Every row comes from one small tree of marks. The marks that hang from a mark follow it in brackets, in alphabetical order. Every link used is in the known rows. Which tree was each row made from?
In the rows, 128 means zero.
Known rows
vuzam(savus(kadaf(vafep))): [ 97 105 143 105 120 179 133 126  83 162 170 125 124 117 132 137 142 146
  96 120 136 176  97 108 122]
kadaf(savus): [ 84  91 156  96 138 161 156 139  96 149 141 123 106 118 118 125 127 136
  89 141 135 160 108 120 128]
rubego(vuzam(savus(kadaf))): [ 85  92 153  76 107 194 142 157  92 158 168 109 103 117 138 123 141 163
 123 122 122 178  92 127 118]
zosigi(savus): [ 80 113 165  91 142 168 148 128 101 157 146 126 113 124 119 120 136 158
  81 129 153 150 108 127 125]
savus(kadaf(vafep) vuzam): [ 93 128 130  98 117 169 125 117  90 156 185 119 113 127 127 141 147 148
 106 122 133 168 106 119 118]
vogam(dulot(naro zasar(zosigi(savus(kadaf vuzam))))): [ 80 140 154  58 137 172 146 129  93 176 191 114  93 122 161 145 159 212
 127 132 146 176  96 135 127]
vogam(dulot(naro zasar(zosigi(buzun savus(kadaf))))): [ 73 146 160  58 150 175 169 121  92 180 169 117  86 130 162 153 150 201
 111 123 147 163  92 126 138]
zasar(dulot(naro) zosigi(buzun vogam)): [ 68 136 178  86 174 169 152 123  93 166 157  98 105 140 145 160 133 161
 106 104 159 138 107 125 137]
pagi(niru(rubego(vuzam(savus(kadaf))))): [102  77 158  87 110 178 144 161  75 177 155 114 107 108 105 132 141 145
 123 120 129 178  87 135 112]
vafep(kadaf(savus)): [106 103 151  87 134 179 156 144  94 151 140 124 110 119 132 123 123 152
  93 139 116 175  96 129 128]
vogam(dulot(zasar)): [ 84 140 150  56 147 131 144 115 103 154 166 120 100 117 132 142 144 150
  94 140 141 148 122 112 116]
vogam(dulot(naro zasar) zosigi(buzun savus(kadaf))): [ 94 145 159  58 146 179 180 129  89 177 162 115  72 125 168 149 148 191
 127 115 140 160  92 120 134]
vogam(dulot(naro zasar) zosigi(buzun savus)): [ 82 151 170  61 163 165 188 130  93 173 155 118  78 126 153 144 152 185
 107 118 151 146 105 106 133]
niru(pagi rubego(vuzam(savus(kadaf(vafep))))): [ 95 104 127  98 122 180 144 139  63 159 169 157 130 104 119 131 144 137
  97 119 132 185  93  99 109]
vafep(kadaf): [102 128 147  82 126 168 143 127 103 151 144 121 116 126 129 127 130 154
  89 126 125 156 110 126 125]
savus(vuzam): [ 74 118 153  87 127 153 144 132 103 148 160 121 117 129 119 127 136 150
 101 127 142 151 119 131 117]
zosigi(buzun savus(kadaf) vogam(dulot)): [ 78 116 169  63 164 170 153 123  82 167 166 109 102 123 159 143 124 171
 112 104 143 168  79 157 131]
vogam(zosigi): [ 88 125 156  92 117 152 154 140  93 147 149 108  98 120 128 131 145 143
  91 121 147 147 121 105 125]
vogam(dulot(naro) zosigi(buzun savus)): [ 79 139 180  75 151 163 189 128  88 165 148 112  93 123 151 136 144 177
 104 105 145 141 103 113 139]
niru(pagi rubego(vuzam(savus))): [ 77  95 150  87 133 165 164 153  74 150 144 158 135 107 110 120 135 141
  91 124 141 169 106 112 109]
niru(rubego): [ 92 114 154  95 138 139 146 117  97 153 133 135 122 113  99 135 131 127
  77 123 148 157 122 122 118]
zosigi(buzun savus(kadaf) vogam): [ 77 107 165  82 159 193 152 133  88 168 153 117 101 134 145 138 120 168
 105 104 153 165  80 154 132]
niru(pagi rubego): [ 84 111 140  96 139 136 157 118  82 142 127 165 136 113  99 129 125 121
  72 124 152 146 121 116 114]
zasar(dulot(naro) zosigi(buzun savus vogam)): [ 68 132 188  90 186 186 155 128  90 176 158 104 105 142 150 152 136 181
 103 106 169 147  93 133 139]
vuzam(savus(kadaf)): [ 91  88 153  90 114 177 144 139  92 156 153 124 122 118 136 130 127 154
 112 121 133 171  98 134 122]
niru(rubego(vuzam(savus))): [ 85  97 166  87 132 168 152 153  87 160 150 128 120 107 111 124 139 147
  96 122 137 180 106 117 114]

Write each row's tree
[ 53 144 165  80 159 185 173 143 101 178 164 129  97 145 140 144 152 205
 100 126 165 156 104 122 133] | dulot(naro zasar(zosigi(buzun savus(vuzam))))
[ 57 145 154  77 143 155 164 134 101 162 158 121  97 140 130 152 148 164
  78 133 156 152 114 105 128] | dulot(zasar(zosigi(buzun)))
[ 58 114 175  84 172 179 158 144  91 166 161 122 112 138 135 133 124 177
 101 107 163 161  91 155 126] | zosigi(buzun savus(vuzam) vogam)
[ 67 129 168  67 149 130 131 130  85 153 174  92 108 114 143 147 139 160
  86 116 156 157 112 123 129] | zasar(zosigi(vogam(dulot)))
[ 80 117 177  68 170 151 139 127  88 160 166 109 111 113 140 131 131 164
  92 117 156 157 100 140 124] | zosigi(savus vogam(dulot))
[ 52 139 172  74 184 190 161 150  96 182 170 118  91 141 145 151 143 209
 101 117 179 162  96 134 135] | dulot(naro zasar(zosigi(buzun savus(vuzam) vogam)))
[100 103 151  87 131 180 155 151  92 151 156 124 115 124 138 123 126 166
 110 139 113 184  93 142 123] | vafep(kadaf(savus(vuzam)))
[ 89  88 139  85 115 178 158 151  69 154 151 155 128 105 123 123 133 146
 113 120 129 183  93 126 108] | niru(pagi rubego(vuzam(savus(kadaf))))
[ 79 124 183  91 169 170 128 135  85 164 175 100 115 127 145 143 142 173
  94 122 169 163  96 134 125] | zasar(dulot zosigi(savus vogam))
[ 79 116 138  82 131 153 155 137  83 147 143 153 119 112 101 121 138 129
  84 126 142 152 116 110 110] | niru(pagi rubego(vuzam))
[ 92 139 149 104 128 191 163 129  75 167 171 116  93 130 146 142 153 162
  94 107 145 168  87 105 133] | vogam(zosigi(buzun savus(kadaf(vafep))))
[ 83 135 167  93 141 159 141 117 102 158 156 104 109 132 134 145 147 156
 103 125 148 137 120 110 131] | zasar(dulot(naro) zosigi)
[ 58 147 154  76 150 164 169 129 106 170 145 122  88 141 129 151 147 172
  85 125 158 140 119 101 136] | dulot(naro zasar(zosigi(buzun)))
[ 90  82 169  90 126 163 151 162  80 174 149 118 113 110  91 127 142 139
 102 125 142 165  99 121 112] | pagi(niru(rubego(vuzam(savus))))
[ 64 113 175  86 176 177 158 136  92 165 146 120 107 134 131 134 123 162
  84 108 165 152  93 141 133] | zosigi(buzun savus vogam)
[ 71 127 181  72 168 158 143 130  87 169 165 100 104 114 146 139 140 188
  90 111 166 153 102 128 140] | zasar(zosigi(savus vogam(dulot(naro))))
[ 75 141 167  71 133 134 179 130  86 149 158 104  98 122 147 143 142 148
 101 110 135 143 113 110 129] | vogam(dulot zosigi(buzun))
[ 69 143 172  92 151 164 163 115  99 161 151 107 109 143 137 153 141 159
 104 115 146 132 114 112 136] | zasar(dulot(naro) zosigi(buzun))
[ 68 135 153  77 140 188 162 137  91 174 167 124  92 138 149 147 148 190
  96 130 155 174  89 127 130] | dulot(zasar(zosigi(buzun savus(kadaf))))
[ 73 141 162  48 188 150 160 116 103 171 152 115  85 128 142 157 129 163
 104 112 153 139 112 122 130] | zosigi(buzun vogam(dulot(naro zasar)))
[ 73 135 155  73 164 165 134 138 102 171 156 108  86 125 131 151 143 174
  87 125 173 150 120 110 131] | dulot(naro zasar(zosigi(vogam)))
[105 155 142  73 133 168 141 130  74 169 215 113  88 115 164 147 171 186
 121 130 140 189  93 109 114] | vogam(dulot(zasar) zosigi(savus(kadaf(vafep) vuzam)))
[ 79 129 170  88 157 153 124 131  90 154 173  92 113 128 141 151 139 152
  98 121 159 154 109 126 122] | zasar(dulot zosigi(vogam))
[ 58 137 172  74 186 188 162 141  96 183 153 118  86 137 141 151 141 195
  85 116 180 154  99 121 138] | dulot(naro zasar(zosigi(buzun savus vogam)))
[ 75 138 178  75 144 153 184 134  82 157 160 110 100 122 152 135 146 170
  97 110 144 152  98 118 133] | vogam(dulot zosigi(buzun savus))
[ 65 141 172  91 144 153 158 122  94 154 163 107 116 142 140 153 142 150
  96 122 145 145 110 118 128] | zasar(dulot zosigi(buzun))
[ 77 152 169  60 157 155 182 136  87 166 167 118  85 126 154 144 153 177
 100 123 150 158 101 111 125] | vogam(dulot(zasar) zosigi(buzun savus))
[ 61 133 188  89 183 188 156 138  89 175 173 106 110 144 155 151 138 196
 120 106 166 156  92 147 133] | zasar(dulot(naro) zosigi(buzun savus(vuzam) vogam))
[ 74 131 161  47 174 174 151 133  86 175 191 118  95 131 167 150 133 194
 131 116 147 182  80 162 118] | zosigi(buzun savus(kadaf vuzam) vogam(dulot(zasar)))
[ 65 129 159  72 163 192 149 145  86 179 172 114  88 137 157 155 139 193
  97 119 169 180  82 139 132] | dulot(zasar(zosigi(buzun savus(kadaf) vogam)))
[ 69 139 178  74 140 154 183 142  80 157 176 111 105 126 156 135 148 181
 114 110 142 160  97 131 126] | vogam(dulot zosigi(buzun savus(vuzam)))
[ 80 143 168  71 139 145 184 123  92 156 144 105  90 122 146 143 141 156
 107 102 136 132 116 106 136] | vogam(dulot(naro) zosigi(buzun))
